Each row was made from one path, in order. Every step used is in the known rows, and no mark comes twice. Write each row's path.
Known rows
zupi > ditod > funarus > fonidal > lipiril > pubufi: -15  20  29  -11  -8  -9  14  -20  11  28  11  -7  24  7  -27  -36  -10  -33  17  43  11  -2  15  16  -12
fonidal > lipiril > funarus: -3  27  6  -2  -20  -12  6  -6  -5  36  26  1  20  23  18  -8  32  -15  -9  34  24  15  16  18  -9
lipiril > pubufi > fonidal > funarus > ditod > zupi: 1  23  4  21  13  -2  -15  -34  -38  32  61  5  15  9  34  -1  -60  -10  32  -8  -8  -18  5  -19  32
lipiril > funarus > ditod > fonidal: 28  29  4  -25  -2  4  -2  14  22  46  31  -7  -8  39  16  -13  11  -9  3  -4  -25  -13  8  4  11
pubufi > zupi: -31  19  -10  8  3  -11  17  -15  -23  0  11  9  -10  11  -10  24  11  -1  23  -9  0  -4  7  -11  -10
pubufi > zupi > ditod > lipiril: -19  13  -24  0  0  6  17  -6  4  -2  30  -2  -12  -10  -10  25  8  -31  42  -20  -12  7  17  -19  -9
fonidal > funarus > ditod > pubufi > zupi: -19  -1  -29  2  13  15  -5  -13  -32  44  42  32  -4  0  11  18  -14  -13  26  3  -19  -6  22  -28  -1
pubufi > zupi > ditod > lipiril > funarus: -12  49  -17  1  -19  7  12  -2  5  22  52  -18  -16  17  -6  24  39  -40  27  -14  -20  12  17  -10  -5
zupi > ditod > fonidal > lipiril: 9  -21  -3  -46  3  2  12  6  28  21  -4  -12  8  -2  5  -28  -3  -21  24  1  40  1  19  17  2
lipiril > pubufi > fonidal: -12  31  21  11  12  -34  9  -35  -24  6  14  -22  -5  30  16  -27  -14  7  12  -9  27  -20  -7  -6  15
ditod > fonidal > funarus: -2  -17  14  -24  2  -1  -11  7  -4  46  7  -20  -8  -6  21  -15  -6  12  -15  6  4  -9  4  -4  19
lipiril > funarus > ditod: 24  39  -5  12  -12  13  -8  2  9  33  35  2  4  41  6  6  20  -18  2  4  -28  0  7  8  -8
funarus > ditod > lipiril: 11  -5  -17  8  11  8  -2  10  22  6  40  23  8  -5  21  3  -20  -23  17  -3  -35  3  15  -26  4
fonidal > funarus > ditod: 10  -4  -6  20  0  14  -16  -4  -4  41  32  8  16  7  14  12  -12  -8  -2  6  -17  0  12  -5  -2
zupi > ditod: 16  -1  -8  -6  -5  18  -4  0  18  1  -3  -18  -2  1  -19  4  4  -20  18  -16  2  3  3  14  -6
funarus > fonidal > lipiril > pubufi > zupi > ditod: -32  48  18  -3  -6  -21  36  -55  -15  30  24  -17  14  30  -44  23  -5  -28  48  13  50  -9  15  1  -35
ditod > funarus > fonidal > lipiril: -26  13  18  -11  -1  -1  16  -2  2  19  19  22  25  -14  -17  -33  1  -31  -4  64  -4  10  15  1  -4
fonidal > lipiril > funarus > ditod: 13  29  -8  7  -12  -1  3  -5  7  41  42  15  28  39  19  -2  20  -25  6  26  6  11  24  14  -14
fonidal > lipiril > pubufi > zupi > ditod: -27  16  -3  6  -8  -32  25  -40  -18  16  10  -6  12  29  -10  12  1  -9  50  -1  49  -4  23  6  -22
lipiril > funarus > fonidal: 2  67  30  -8  -17  14  8  -10  3  37  34  -24  -5  25  -28  9  27  -21  -14  26  -7  -3  -6  6  -9
funarus > fonidal > zupi: -26  25  22  5  2  -2  -2  -44  1  1  -3  3  10  -9  -38  15  -15  -12  16  1  15  -21  -5  -3  -36
zupi > ditod > funarus > fonidal: 1  21  15  -15  -6  32  2  6  22  7  7  -10  2  -13  -45  -23  3  -45  12  22  -35  3  4  8  -2

Which path is each row?
-3  17  -9  26  18  0  -7  -10  -10  37  72  2  9  -3  41  -14  -17  -34  3  7  -19  -2  15  -37  22 -> pubufi > fonidal > funarus > ditod > lipiril
0  -17  -6  -14  19  -14  -7  -18  22  9  -10  20  5  9  5  -6  -32  -1  31  -29  -5  -29  9  -4  -16 -> funarus > ditod > fonidal > zupi
-15  24  22  -7  1  12  7  4  3  10  11  7  3  -12  -26  -25  0  -22  -6  35  -38  -1  -1  -4  2 -> ditod > funarus > fonidal
-3  -2  -21  -31  19  15  10  -15  -2  14  22  3  5  -7  12  -48  -6  -46  33  10  52  3  18  4  13 -> zupi > ditod > pubufi > fonidal > lipiril
-20  20  -9  24  11  -35  16  -25  -10  16  44  17  -2  27  13  24  -25  -6  43  -14  -23  -13  19  -38  -2 -> funarus > ditod > lipiril > pubufi > zupi
-15  -18  7  -20  9  -25  -4  -18  10  1  -21  4  -4  -3  5  -14  -19  16  19  -22  14  -26  0  2  -9 -> ditod > fonidal > zupi
12  -20  5  -29  -3  19  -13  8  13  43  5  -34  -9  -5  4  -15  -3  -7  1  -10  5  -5  9  7  14 -> zupi > ditod > fonidal > funarus
2  15  13  -36  -9  -15  10  7  8  45  20  -9  4  28  28  -29  23  -6  -9  28  29  2  16  15  8 -> ditod > fonidal > lipiril > funarus
2  32  -14  -31  1  17  4  -15  -5  40  41  -12  0  15  18  -46  21  -53  17  18  41  6  19  15  14 -> zupi > ditod > pubufi > fonidal > lipiril > funarus
-12  47  -2  15  -6  -2  -9  -34  7  10  40  -24  -2  10  9  -17  18  -43  26  -27  9  -5  7  1  -8 -> pubufi > fonidal > zupi > ditod > lipiril > funarus
-18  60  30  8  -16  -3  -4  -41  -2  25  16  -9  8  16  -34  19  15  -16  4  11  8  -15  -6  8  -34 -> lipiril > funarus > fonidal > zupi
17  16  4  -43  -16  5  6  10  27  45  15  -25  3  27  8  -27  26  -23  9  13  30  6  20  29  2 -> zupi > ditod > fonidal > lipiril > funarus
-15  21  20  -13  0  -1  21  -20  2  25  22  3  21  -1  -22  1  -4  -24  2  45  35  3  10  -2  -17 -> funarus > fonidal > lipiril
-25  12  -22  4  -4  4  10  2  -6  -7  6  7  -9  0  -23  -7  18  -26  38  -8  -38  6  16  3  -1 -> pubufi > zupi > ditod > funarus
9  -12  13  -23  14  -37  13  -14  12  42  11  7  18  37  31  -28  -35  7  25  9  26  -20  19  0  5 -> funarus > ditod > fonidal > lipiril > pubufi
-14  3  1  -31  11  33  -8  -36  15  8  -5  1  -1  -23  -45  3  -24  -38  40  -7  16  -19  1  2  -29 -> funarus > fonidal > zupi > ditod > pubufi
-3  59  27  -7  -14  16  10  -1  11  40  59  -21  -4  5  -11  6  18  -37  -14  32  -20  6  0  -19  2 -> ditod > lipiril > funarus > fonidal
-23  52  25  4  -14  -3  -2  -32  7  26  40  -6  6  -2  -13  17  8  -30  3  17  -8  -8  2  -13  -21 -> ditod > lipiril > funarus > fonidal > zupi
3  27  3  1  -14  0  -3  13  6  23  43  -12  -6  4  24  -5  25  -19  -10  15  -24  11  6  -10  12 -> ditod > lipiril > funarus
-29  0  -24  -18  14  -1  12  -10  -29  4  13  21  -21  -5  0  4  -1  -6  32  -3  2  -7  11  -21  2 -> ditod > pubufi > zupi
